Each row was made from one walk, in order. Every step used is in the known rows, and no mark comes twice. Write each row's walk.
Known rows
mivateg/kire: [ -2  15  12 -19   5   8  13  12 -16   6   2  -2 -11   0 -13  -1  -7   7
   5  -8   4   2 -15  -8  -4  -3  -3  -1]
gebipav/vuvivo: [ -9  -1  -5  -5  -1   3 -15 -10   3  -8   0  -5 -10   2  -2  -1   2   9
  22  -7   7   7  -2   1  11 -12 -10  -7]
bolan/kepan/vinu: [ -2  -8  -8   4  -6 -19  12  -8  -6 -10   7  13   0   2   4   5 -15  -3
  12   0   8   6 -10   5 -13 -14  -8   6]
dekom/kolag/vinu/kepan: [ -1  10  -1 -13   5  -2 -12  -3  -5   2  -3   7  -9   0 -13   0   3  10
  19 -19   1  -7  -4   2 -16 -19  20  -1]
depu/kepan: [ -3   3  -8   4  -7  -3  -1  -2   2   4   4   2  -5   4 -23  -2  -2  -1
  -1 -14   8  -1   7 -14  -8   4  14   1]
bolan/kepan/depu/vuvivo/gebipav: [  2  -2  -9  -8 -21 -29   5 -20   9 -12  -2   4   0  -1  13   1   1   5
  24   3  13  -4   6   0 -10   6   1   6]
kire/mivateg: [  4  -8   9  11   7   1 -23  -6   8  -4   6   0  -1   3 -16   0   9  -2
  -1   2  -5   0  -4 -16   2  -1   8   8]
deme/depu: [ -4   1  -1 -10  -6  -7   6 -12  10   2   8  -7  -1  -6  -9  -4   4   0
   3   0  -4  -4 -14  20   7   8  -8  -9]
kolag/vinu/gebipav/vuvivo/dekom/mivateg/kire: [  3   4  -7  13  15 -24  -1  -9 -11   0 -19  -1 -14 -12 -17   6  14  25
  24  -6  12   2 -22  -1  -5 -18   7   7]
gebipav/vuvivo/dekom: [-10   2  -7   1  -1  10   4 -15   4  -7  -2   2  -9   7 -11   2   7  11
  30  -3   8  -1  -7   1  12 -14  -7  -2]
bolan/kepan/vinu/kolag: [ -2  -4  -5   0   0 -14   7  -5 -11 -14   5  12   2  -4   4   3  -9  -1
  11  -2   5   5  -5   3 -18 -18  -1   2]
deme/zeki: [ -4   1 -12   3  13   5   3  19  -5   0   4  -7   8  -9  -1   3   4   2
  11  -2   6  15  -6   0   0   2   4   7]
kepan/vinu: [  2  -7  -6   8  12  -3   1   0 -14   7   5  13   4  -1  -5   2 -15  -1
   1   2   2  10 -14   6 -21  -8 -12  -2]
depu/vuvivo/dekom: [  2  -3   3  -4   0   7   6 -14  -2  -2  -5   7  15   4  -5   5   5  14
  29  15  17  -6  -1  -6   5  10   3   9]
gebipav/vuvivo/dekom/kolag/vinu/kepan/bolan: [ -9   8  -8  -4  -1  10  -6 -19   3  -7  -7   1 -14   6 -14   0  10  15
  40 -13   5 -11  -6   2   6 -26   0  -4]
dekom/vuvivo: [  2  -6   3  -2   1  14 -18 -15   2 -11  -9   8  -2   6  -9  -2   6   5
  11  16  -3  -4   0   0   9   4   3  -5]
deme/depu/kepan: [ -6   3  -6  -7 -10  -9   5 -13  11   4  10  -5  -5  -3 -25  -5   3   0
   2  -9   2  -4  -9   9   2  10   1  -8]
kolag/vinu/kepan/depu/vuvivo: [ -1  -2 -15   2  -1 -25  -7  -4  -2  -4 -12   7  -5  -6  -7   5   5  11
  17  -4  16   8  -1   2 -22  -5  15   8]
dekom/mivateg: [  8  -9  -3  12   1  -4  -4 -15   1   5  -1  -2  -4   4 -10  -3   3   0
  -5  11 -17  -6  -5   6   6   2  18   6]
vinu/kepan/depu/vuvivo/dekom: [ -1  -1 -11 -20 -21  -2   6  -5   2  -8  -1   5  -5   7  -6  -5  12  14
  25   3   9  -2   9  -5 -11   6  25   8]
depu/vuvivo/dekom/mivateg/kire: [  5  -2   6  -5   3   8   8 -17  -7   2  -5   5  10   6 -14   3   4  17
  28  18  10  -9  -9  -6   6  10  11  12]
bolan/kepan/depu/vuvivo/dekom/mivateg: [  2  -5  -9  -1 -20 -22  11 -25  11 -13   4   6   0   2   1  -2   3   6
  22  13   6  -7   4   6  -7   5   6  10]
gebipav/vuvivo/dekom/mivateg/kire: [ -7   3  -5   1   2  10   7 -19  -1  -3  -2   1 -15   8 -20   0   6  13
  30   0   1  -4 -15   1  13 -14   0   0]
depu/kepan/bolan: [  0   5  -8  11 -10  -1 -11  -8   6   2  -2  -8  -4   2 -15  -7   0  -5
  -2 -12   0 -13  14 -12  -2  -2   4  -1]
vinu/gebipav/vuvivo/dekom/mivateg/kire: [  5   6   1  -6   1  -5   2  -9  -9  -4 -11  -9 -17  -5 -14  -5  23  32
  32  -2   4  -8 -14  -8  13 -10  11   3]
dekom/kolag/vinu/kepan/bolan: [  1  11  -1 -10   4   0 -17  -5  -3   2  -5   2  -8  -2  -9  -2   4   9
  18 -19  -2 -14  -1   4 -14 -21  15  -2]
kolag/vinu/gebipav/vuvivo: [  1   1  -8  12  13 -29 -14  -6  -6  -4 -19  -3  -9 -15  -5   5  12  22
  21  -9  16   7 -12   0  -6 -17   1   3]
kolag/vinu: [ -1   0  -9  18  14 -21  -4  -3  -3   2 -12   6  -1  -9  -5   9  -2   2
   2  -4  11   7 -10   5 -15 -11  -1   5]

Write each row's walk
[ -2   3 -10   5   7   0  -5   1 -14   4   6  10  -1  -2 -26  -2  -7  -1
  -1 -14   6   4   3 -10 -28  -6  12  -4]  depu/kepan/vinu/kolag
[-11   7  -9  -7   0  10  -1 -16   1  -7  -4   6 -15   7 -17   2   9  17
  41 -14   9  -5  -8   1   4 -24   5  -2]  gebipav/vuvivo/dekom/kolag/vinu/kepan
[  5   6  -4 -12  -6  -1  -2 -19   9   2   4   6   4  -3  -6  -9   9  14
  21  12   4 -10   9   7 -18  15   2  -3]  kepan/depu/vuvivo/dekom/kolag
[ -9   8  -7  -2   5   8  -3 -18   2  -4  -3   6 -11   4 -16   3   7  14
  36 -11   8  -5 -10   4   4 -21  -4  -5]  gebipav/vuvivo/dekom/kolag/vinu
[  3  10  -4 -17   2 -10 -16 -10  -4   5  -9   7  -7  -2  -7   2   6  16
  29 -18   7 -10  -2  -1 -22 -10  22  -2]  dekom/kolag/vinu/kepan/depu/vuvivo/gebipav
[  3  13  -1   4  10   4  16 -10  -2   4  -8  12  -4   0 -19   3  14  16
  23  -5   3 -19 -12   1  -9 -14  13   3]  vuvivo/dekom/kolag/vinu/gebipav
[  1  10  -2 -18   2  -5 -17  -8  -3   2  -2   7  -6  -2 -11  -3   4  15
  25 -14   5  -8   0   4 -21 -11  19  -2]  dekom/kolag/vinu/kepan/depu/vuvivo
[  0  -2  -7  -3  -6 -17  11 -14  -7 -12   4  11  -6   1  -3   1  -2  14
  32  -5  10  -2 -14   2 -10 -22  -1   5]  bolan/kepan/vinu/gebipav/vuvivo/dekom/kolag
[  1   2 -10  16  14 -26  -5  -9  -5  -4 -20   1  -9 -13  -9   7  15  23
  24  -7  17   3 -15   0  -6 -18   3   5]  kolag/vinu/gebipav/vuvivo/dekom
[ -2  -1 -16   5   0 -21   3  -7  -2  -4 -13  10  -5  -3 -11   6   8  13
  21  -2  17   4  -4   2 -22  -7  17  11]  kolag/vinu/kepan/depu/vuvivo/dekom
[  5   0  -4 -10  -8 -10 -11 -14   8   0   3   0   5  -6   2  -9   5  10
  12  13   5   0  13   6 -16  19  -3  -3]  kepan/depu/vuvivo
[  3  12   1  -9  12  -8 -21  -8  -5   2  -6   0 -10  -9 -11  -2  10  21
  25 -19   3  -9  -7   3 -10 -20   9  -6]  dekom/kolag/vinu/gebipav/vuvivo
[ -1  13  -7  -1   2   5  19 -12   2   3  -4  15  -7   4 -21   2  12  11
  23  -6   2 -18  -6   5 -17 -12  17   3]  vuvivo/dekom/kolag/vinu/kepan/depu
[-10   9 -12  -8  -2   6  -2 -18   4  -7  -2   6 -16   5 -17   0  11  18
  40 -12   7  -6  -5   4  -3 -20   4  -4]  gebipav/vuvivo/dekom/kolag/vinu/kepan/depu
[ -2   0 -10  -4 -20 -24  10 -13  12 -14   6   4  -6  -1   7  -3  -1  -1
  10   2   4  -2   7   7 -12  -1  -1   3]  bolan/kepan/depu
[ -3  -2 -12   7   3 -20  -1   3  -7  -4 -13   7  -7  -3  -7   9   2   6
  11 -10  14   9  -8  -1 -14 -15  17  10]  kolag/vinu/kepan
[ -2  -2 -13   9   2  -4  -1  -2  -8   8   8  11  -2   4 -26  -1 -13  -3
   0 -12   9   6  -2 -10 -23  -2   5   0]  depu/kepan/vinu
[  2   2   2 -13   1   6   0 -14  -5  -2  -6  10  10   5 -11   5   7  20
  39   5  18  -9  -3  -6  -3   1  16   9]  depu/vuvivo/dekom/kolag/vinu/kepan
[  6  -3  -4   3  14  -5   4  -7 -22   6  -2   6  -8  -3 -17  -2   1  22
  23   1   3   4 -27   1 -12 -15  -3   0]  kepan/vinu/gebipav/vuvivo/dekom/mivateg/kire
[  0   3  -8 -26 -20   2   2  -6   2  -6   1   5  -6   8  -9  -7  13  17
  29  -1   6  -7  10  -3 -13   3  28   5]  vinu/kepan/depu/vuvivo/dekom/kolag
[  0  -1 -13   5   1 -10  -8  -4 -10   5   3   5  -8  -1 -26  -4  -3  11
  13 -15  13   6  -4 -13 -17  -6   7   0]  depu/kepan/vinu/gebipav/vuvivo
[  0   4 -12   2   2  -3  -2  -8  -9   7   4   9  -9   2 -33  -4   0  14
  20 -17  11  -2  -6 -13 -19 -10  12  -2]  depu/kepan/vinu/gebipav/vuvivo/dekom/kolag
[  7  -1  -7  -1  -7  -7   1 -23  10   2   2   4   4  -2  -7  -8  10  12
  16  20   1  -8   7   8 -14  18   5   2]  kepan/depu/vuvivo/dekom/mivateg
[  3   3   2  -9  -1   7  -4 -17  -2  -2  -8   5  10   4  -8   2   8  19
  39   6  14 -16   0  -4  -1  -2  11   9]  depu/vuvivo/dekom/kolag/vinu/kepan/bolan
